Each row was made from one small tree. Brackets hold a mark, then the marks that hang from it, in alphabetical order. Every link used is in the known rows. Write each row's tree.
(in the rows, 128 means zero)
Known rows:
(kisad lefiva): [144 123 137 129 148 112 102 121  82 151 141 125 127 155 144 136 140 106
 132 174 130 133 110 118 155 122 152 174 133 124 114 147 149 111 147 132
 149 114 152 153 147 104 132 114 102 135 136 134 171  99 112 155 121 141
 137  98 145 119 154  77 122 119 139 171 122 175 102 134 147  97 144 111
 122 131 126 109 123 139 141 123 134 113 134 149]
(lefiva kisad loke): [132 177 113 113 139 116 126 138 150 149 141 110 112  78 159 134  96  88
 158 139 121 133 135  91 145 145 150 178 107 131 121 157 169 112 130 115
 150 104 157 143 171 111 157 109 116 148 133 148 169 152 103 166 146 141
 130 119 157 145 196 132 118 114 144 161 151 177 116 138 150 110 143 125
  94 124 153 110 127 140 108 136 151 110 134 151]
(zezev tonu zasepe): [131 183 106 120 138 119 101 134 112 154 141 117 126 181 123 145  97  99
 170 156 128 125 145 106 151 133 152 180 137 133  90 165 169 107 126 129
 149 104 146 141 132  99 143 121 122 146 111 142 149  99 137 148 142 144
 130  99 145 112 101  89 104  85 135 134 126 161 111 156 127  92 127 120
 145 135 126 124 134 148 157 119 129 107 136 135]
(tonu (zezev zasepe)): [114 188  99 132 148 121 108 152 106 153 140 129 112 122 145 142 135  97
 146 147 126 124 110  75 153 119 143 186 137 117  95 156 181 105 138 117
 112 115 138 145 110  91 162 132 117 142 113 151 176 106 129 167 150 147
 139  99 157 110 149  96 117 119 143 148 125 175 104 143 130  89 111 111
 120 144 132 113 129 145 120 122 118 110 139 152]
(lefiva kisad): [130 164 136 110 136 122 117 138 137 146 138 115 113 117 144 130 111  84
 167 147 121 126 137  99 142 132 151 173 111 127 109 159 166 111 122 119
 144 109 155 147 148 111 150 107 110 137 127 137 172 150 117 162 133 145
 145 109 146 118 164 130 117 116 144 159 148 181 109 132 154 103 128 127
 114 125 145 107 130 144 108 131 150 111 132 134]
(zezev tonu): [138 149 129 108 138 117 109 120 110 150 138 112 127 168 120 147 107  89
 170 164 129 123 150 122 155 138 148 176 130 136 105 163 152 109 115 124
 149 110 150 148 156 109 138 117 118 147 118 131 156 118 129 136 144 145
 127 111 148 120 112 118 108  89 129 146 131 167 111 139 124  94 134 129
 151 128 134 109 125 144 145 131 145 109 134 124]
(zezev zasepe): [138 180 117 129 139 124 104 151 112 150 142 119 114 146 131 145 123 106
 146 158 128 125 123  88 145 125 153 184 129 123  81 158 179 106 130 128
 142 109 146 148 125  99 148 118 115 140 120 135 163  90 131 159 128 138
 143 106 149 126 134  93 111 110 143 148 122 173 115 146 141 102 119 117
 123 134 127 118 133 145 137 119 116 108 133 152]
(notafog (temas (kisad bofufol lefiva))): [139 125 149 132 152  99 109 109  71 151 144 145 131 208 132 135 149  86
 157 193 135 130 111 106 154 126 142 177 150 159 108 145 119 107 131 134
 144  94 159 165 157 103 143 102 123 147 134 114 182 103 115 150  92 133
 109 125 149  95 170  39 125 109 156 162 127 170 111 131 147  82 161 118
 112 132 136 134 123 128 143 119 105 119 132 174]
(tonu zezev): [118 153 116 123 150 116 116 141 110 151 139 121 117  94 148 142 141  87
 153 155 121 125 117  94 152 120 145 178 132 112 120 156 165 109 129 113
 126 127 142 156 133 105 158 127 114 146 123 139 177 125 124 150 160 146
 135 112 164 112 164 110 122 119 138 161 132 182 103 130 117  88 117 120
 124 132 142 101 126 141 102 129 134 112 133 143]
(notafog (temas (kisad bofufol (lefiva zezev)))): [138 116 148 128 157  97 115 106  78 154 140 140 131 190 130 132 151  83
 159 189 143 133 103 106 152 140 134 173 139 150 112 158 107 106 136 133
 147 107 156 160 167  95 152  97 115 143 128 139 204 112 113 171 101 147
 139 102 141  94 173  36 130  85 169 149 127 175 102 125 161  77 156 114
 104 132 142 127 129 129 150 131 101 120 137 172]
(notafog temas): [147 128 128 104 156 116 119 132 102 147 141 123 115 150 129 139 155  84
 147 162 127 125 138 109 154 126 152 180 122 136 120 161 152 107 122 121
 149 103 152 161 151 120 142 104 113 147 118 123 170 116 117 145 120 137
 127 121 151 131 147 117 125 104 150 135 138 184 115 130 144  97 137 127
 130 131 131 105 124 137 117 122 119 109 128 146]
(kisad bofufol lefiva): [118 153 151 123 142 109 102 112  94 153 141 128 129 148 145 135 129  90
 156 182 131 133  96 111 146 121 150 172 146 144  94 135 133 114 141 132
 160  97 154 168 153 103 130 112 120 143 138 125 168  87 109 154 113 129
 116 111 148 115 178  62 121 112 154 165 126 174 108 140 152  92 147 119
 109 127 141 125 120 140 148 112 130 120 133 160]
(temas (kisad (lefiva loke))): [163 121 117 144 146 106 111 117  77 153 141 131 128 155 142 147 130 114
 130 176 131 133 105  98 155 138 142 180 129 144 118 151 149 113 142 130
 134 124 157 146 179  88 143 107 113 151 148 137 179 130 112 157 125 143
 126 118 152 129 185  57 122 126 139 182 115 164 104 133 140  90 155 110
 103 121 143 117 128 130 135 131 126 120 140 166]
(tonu (zezev (lefiva loke))): [ 99 188  87 128 144 123 121 123  99 158 139 126 120 100 179 144 130  91
 142 155 120 132 103  87 145 130 140 187 127 115 122 158 177 112 131 117
 121 114 143 153 143  99 173 129 120 154 125 150 168  98 101 160 142 137
 136 109 171 137 201  87 110 104 127 164 134 178 110 151 114  88 136 114
 124 126 139  91 121 132  90 149 129 114 140 151]
(kisad (lefiva loke (zezev tonu))): [133 126 105 118 152 103 107 100  96 161 139 112 136 138 142 138  92 102
 149 165 138 136 120 123 158 156 142 177 120 134 129 158 131 113 151 127
 150 119 153 138 194  98 133 111 108 140 130 178 179 122 103 166 150 159
 135  83 138 131 158  78 120  83 136 154 130 159  93 142 148  91 155 108
 115 125 135 102 127 140 158 144 151 114 145 139]
(lefiva loke): [146 157 112 120 143 117 124 132 128 149 136 110 114 103 149 149 119 103
 140 157 126 129 120  99 145 141 151 180 112 135 106 156 166 112 124 119
 148 112 149 154 177 110 143 114 119 156 134 136 161 126 116 140 146 136
 121 125 162 163 179 111 119 108 144 156 131 175 121 136 136 105 139 124
 108 119 143 104 125 137 121 127 137 110 135 149]
(kisad (lefiva loke (zezev tonu zasepe))): [133 157  87 126 154 107  99 112  96 165 141 121 133 153 140 142  77 112
 147 159 139 140 118 108 159 154 140 186 130 137 109 160 149 109 160 130
 148 110 151 128 169  86 142 118 108 137 121 192 177 107 109 179 140 156
 137  74 134 123 141  59 115  68 140 142 120 159  97 156 154  93 152  97
 111 136 129 118 136 143 177 133 135 109 147 155]
(bofufol (kisad (lefiva loke))): [121 142 125 126 156 101 116 125  91 158 139 115 137 108 130 140 129 115
 155 171 134 132 104 100 148 147 146 193 132 146 110 147 177 112 165 119
 145  85 150 146 194  99 160 104 102 126 151 133 165 107  86 153 130 129
 126 106 150 163 181  62 133 107 144 173 117 172 105 153 143 108 144 116
  86 130 139 111 133 139 148 129 149 111 140 172]
(bofufol (kisad (lefiva zezev))): [109 125 151 123 157 109 113 122  83 156 136 114 144 134 116 130 141 113
 160 172 143 133 103 106 149 144 140 186 129 127 109 160 167 108 166 124
 149 104 148 144 184  89 169 103  87 107 138 141 190 103  97 174 141 146
 167  74 138 137 162  57 136  88 153 165 120 175  89 139 159 100 123 116
  94 131 138  99 144 141 150 138 144 108 142 161]

Which tree is each row?
[121 164 126 125 145 104 110 118 112 154 138 123 125 121 157 142 113  98
 148 176 129 139  91 106 145 137 150 178 137 152 104 133 138 116 146 128
 156  92 153 164 178 105 128 113 124 153 146 140 165 109  99 159 113 125
 102 122 156 138 211  64 117 109 154 169 122 171 114 144 148  97 159 117
  91 125 146 130 122 136 139 117 131 119 138 169]
(kisad bofufol (lefiva loke))
[119 150 128 122 149 103 117 106 107 158 137 118 127  96 155 138 112  97
 146 175 136 140  86 102 142 151 144 177 125 140 105 141 126 114 143 128
 159 108 154 159 187 103 136 108 119 147 141 162 189 126  95 179 131 140
 124  98 149 131 216  65 124  93 161 161 126 175 105 140 164  98 154 113
  75 122 152 122 130 136 142 132 126 119 140 168]
(kisad bofufol (lefiva loke zezev))
[132 148 110 122 151 107  94 116  78 161 142 122 138 187 125 137  94 107
 153 168 142 134 129 117 162 140 141 180 138 121 102 166 141 108 154 134
 157 112 151 133 141  84 143 117 102 128 113 176 180 107 122 190 136 159
 156  64 128  91 110  59 114  75 139 140 119 159  91 156 147  86 138 102
 131 143 124 115 135 149 184 129 127 107 144 147]
(kisad (lefiva (zezev tonu zasepe)))
[134 139 153 142 137 103 104 113  79 152 141 140 131 190 132 144 133  94
 156 194 133 129  93 110 146 129 144 172 150 153  95 141 124 111 127 136
 147 111 156 165 155  93 147 110 122 147 140 118 180 103 122 142 109 131
 120 116 150  99 168  52 116 112 151 178 116 167 110 133 143  83 149 120
 109 125 146 138 127 134 141 121 118 123 136 174]
(temas (kisad bofufol lefiva))
[125 134 150 143 144 101 108 103  80 153 135 134 135 172 132 134 132  95
 161 192 141 133  92 108 147 142 137 171 139 138  97 152 122 110 135 136
 147 120 156 160 161  84 148 100 115 143 136 139 202 132 118 162 129 150
 144  93 143  98 181  45 127  92 159 167 117 173  99 125 158  80 143 115
  99 122 154 125 129 135 138 132 113 124 140 171]
(temas (kisad bofufol (lefiva zezev)))
[ 86 232  70 127 142 125 113 139 130 164 140 131 117  93 180 133  99  86
 163 123 117 135 108  59 141 133 138 192 124 114 119 161 199 109 143 117
 117 102 143 133 123  88 192 126 120 136 118 175 172 119  97 186 130 140
 144  94 156 121 196  85 101 104 136 157 146 178 111 169 134  92 135 103
 112 136 138 109 130 143  99 144 120 111 144 156]
(tonu (zezev (lefiva kisad loke) zasepe))
[ 97 211 131 113 135 115 116 134 156 155 137 121 116 112 146 126  86  81
 185 145 131 132 122  79 132 142 143 176 120 127  80 158 159 105 126 124
 152  90 153 149 143  96 164 107 117 136 117 158 187 164 115 201 131 143
 153  87 145 111 176 100 113  82 172 130 146 179 113 147 171  99 126 122
  92 131 152 130 139 148 133 123 124 111 138 165]
(lefiva (kisad bofufol) (zezev zasepe))
[128 172 102 111 142 113 102 127 114 156 140 116 128 162 121 145  90  97
 165 156 136 127 143 113 151 149 143 182 123 122  92 178 157 106 125 126
 147 117 148 137 148  91 154 113 112 140 104 170 174 130 133 168 148 158
 158  79 139 109 115  93 110  67 139 123 130 164 106 150 138  91 119 113
 136 135 128 116 136 150 158 130 131 104 139 136]
(lefiva (zezev tonu zasepe))
[112 212  77 124 135 122 103 116 100 164 140 119 127 178 151 153  85  96
 156 150 128 132 134  99 150 144 144 190 131 133 101 168 179 107 128 131
 150  93 143 136 153  95 162 124 126 152 112 154 144  79 113 151 123 133
 136  98 150 142 137  72  92  68 120 139 129 156 121 176 118  91 153 111
 154 130 120 122 130 146 152 135 128 108 141 148]
(zezev (lefiva loke) tonu zasepe)
[148 138 123 133 158  96 120 109  90 155 144 137 128 170 138 148 137  89
 147 185 135 135  98 103 155 142 141 183 144 170 118 143 125 109 136 129
 136  93 159 161 184  99 144 103 131 158 143 130 180 117 104 148  91 128
  90 140 153 125 200  41 122 104 157 163 128 168 119 133 152  86 178 116
  90 130 144 134 124 123 143 124 109 123 135 180]
(notafog (temas (kisad bofufol (lefiva loke))))
[ 99 142 141 113 145  99 103  93  93 159 138 122 139 175 132 131 100  85
 176 180 141 136 121 130 151 140 140 168 140 142 108 151 114 111 135 134
 156 102 154 153 171  99 135 114 118 139 127 154 181 108 114 167 135 147
 132  83 137  98 145  66 117  67 149 147 130 165  97 141 148  83 146 119
 119 132 142 122 127 144 166 130 135 117 139 145]
(kisad bofufol (lefiva (zezev tonu)))
[117 180 113 129 145 103 109 116 112 162 140 125 125 115 155 139  98 104
 140 167 138 141  89  90 141 146 143 184 131 141  87 144 146 109 158 131
 157  93 151 152 169  89 142 114 120 143 131 173 187 114  99 186 122 138
 126  92 147 129 207  42 118  88 165 148 115 169 110 156 166  95 144 104
  78 130 145 129 133 143 161 119 113 117 145 182]
(kisad bofufol (lefiva loke (zezev zasepe)))
[136 140 131 142 145  98 116 103  92 155 137 129 129 147 145 141 116  97
 153 187 139 137  81 102 143 155 135 176 132 147 105 150 123 112 135 132
 139 117 155 157 193  88 145 102 124 152 142 154 200 138 108 166 126 146
 134 104 150 119 215  49 123 100 160 169 120 170 107 133 159  86 158 114
  82 119 155 126 129 129 134 136 118 123 143 182]
(temas (kisad bofufol (lefiva loke zezev)))
[105 214 112 124 128 133 104 131 112 158 141 126 120 155 156 132 100  90
 163 143 122 131 138  85 143 126 146 183 120 116  91 167 191 108 130 132
 154  94 152 141 118  95 175 115 109 130 115 144 162 107 111 182 103 135
 174  85 143 120 157  82 101 103 137 149 143 177 111 167 143  98 133 112
 137 133 130 120 131 146 128 136 115 105 138 150]
(zezev (lefiva kisad) zasepe)
[109 202 124 112 134 108 126 122 155 150 136 113 112  75 153 134  89  78
 179 143 122 134 121  95 138 147 149 176 115 148 105 143 148 114 116 115
 146  82 157 157 172 112 142 108 136 156 137 137 164 147 106 162 129 128
 107 130 162 148 220 122 110 107 158 156 149 178 125 142 156 107 149 134
  80 120 158 127 126 138 115 126 144 115 133 160]
(lefiva (kisad bofufol) loke)
[104 233  82 113 129 121 106 119 127 167 142 118 123 158 158 138  55  88
 178 133 123 133 148  92 146 146 143 185 123 131 110 168 186 110 128 126
 146  86 151 128 149  94 169 121 126 147 113 169 146 110 105 171 118 139
 136  93 139 133 155  82  91  77 124 142 148 163 120 177 134  92 154 111
 140 126 129 125 133 146 141 143 137 105 143 142]
(zezev (lefiva kisad loke) tonu zasepe)
[161 111 123 140 152 107 116 114  79 153 139 127 131 151 142 139 128 111
 132 177 138 136  97 105 152 151 137 178 120 136 118 159 143 111 137 131
 137 137 157 141 187  82 150 105 108 145 143 160 201 136 110 172 136 159
 154  92 145 121 185  52 125 101 148 174 118 168  97 125 152  89 152 107
  93 120 146 109 133 130 132 146 124 119 144 169]
(temas (kisad (lefiva loke zezev)))
[101 217 103 112 127 124  96 120 121 161 140 121 129 184 147 134  74  82
 187 143 124 128 154  99 147 132 144 181 135 125 100 172 176 108 128 131
 152  88 152 132 121  90 173 116 117 132 104 154 152 109 118 172 114 140
 159  83 136 105 123  80  95  70 123 137 148 161 111 173 139  89 138 118
 157 134 125 123 131 149 145 141 135 104 140 133]
(zezev (lefiva kisad) tonu zasepe)
[ 55 252 106 124 133 122 105 130 129 162 140 138 120 127 172 125 105  68
 190 142 120 130 104  62 135 120 137 182 147 116  97 149 178 107 134 124
 136  82 144 149  99  86 196 131 128 141 111 150 172 105 108 182 116 130
 139  95 154  91 192  71 103  97 146 146 142 180 113 166 137  84 132 115
 115 137 141 127 128 144 113 132 113 115 141 165]
(tonu (zezev (lefiva (kisad bofufol)) zasepe))
[121 199  84 105 140 112 117 127 151 159 140 110 119 118 140 134  55  88
 178 131 134 133 148  94 149 164 140 184 109 137 114 174 165 109 128 116
 142 104 155 123 177  95 168 114 119 140 114 195 176 153 112 195 155 159
 141  84 141 122 159 112 107  72 145 130 149 165 107 156 160  98 133 114
 110 133 141 117 139 149 150 139 147 106 144 142]
(lefiva kisad loke (zezev tonu zasepe))
[108 138 154 120 145 107 106 104 102 154 140 123 129 137 147 127 126  94
 160 183 138 138  93 107 140 136 143 171 134 127  95 146 125 110 142 132
 156 108 154 163 164  98 136 109 110 139 132 148 189 120 109 168 126 145
 144  90 145 111 187  66 124  96 164 152 125 177  99 131 163  91 139 115
  97 125 148 119 127 139 149 127 125 119 138 163]
(kisad bofufol (lefiva zezev))
[ 93 214 124 107 132 108 108 122 147 157 139 118 124 144 131 127  60  76
 209 143 134 130 142  99 141 153 140 176 131 137  90 161 146 107 118 123
 157  88 154 140 150  96 160 115 126 138 108 169 179 141 121 193 137 149
 140  85 139  97 150  93 105  64 158 123 146 168 112 155 158  91 129 123
 115 133 147 136 136 151 154 126 140 111 141 151]
(lefiva (kisad bofufol) (zezev tonu zasepe))
[140 155  93 131 152 112 106 128 100 161 142 120 124 123 160 141 105 116
 127 160 137 141  96  95 148 145 144 186 119 124 105 160 158 109 161 128
 150 113 150 141 167  86 143 113 104 137 130 181 186 125 107 193 136 154
 150  77 140 130 180  60 119 100 154 156 119 169 100 151 167  97 140  94
  95 133 134 115 134 142 161 130 116 110 146 168]
(kisad (lefiva loke (zezev zasepe)))
[144 124 116 123 154 112 116 118 100 155 139 118 126 111 151 136 115 109
 122 168 134 140  99 112 151 147 145 179 113 127 123 155 145 114 154 126
 147 119 153 149 184  98 145 111 103 140 139 171 188 127 101 178 139 153
 148  86 145 137 189  78 125 106 149 165 125 173  97 131 158 100 149 105
  93 125 141 103 129 136 139 141 135 113 143 154]
(kisad (lefiva loke zezev))
[155  99 143 141 147 111 110 114  64 151 142 132 130 184 134 133 138 111
 139 183 140 132 108 113 156 139 136 175 126 124 115 166 133 109 136 133
 142 143 156 149 166  81 156 107  98 135 135 147 202 137 121 172 138 161
 168  84 139 101 163  58 130 106 149 171 117 171  90 120 153  84 139 108
 114 127 139 109 133 135 133 140 121 116 141 158]
(temas (kisad (lefiva zezev)))
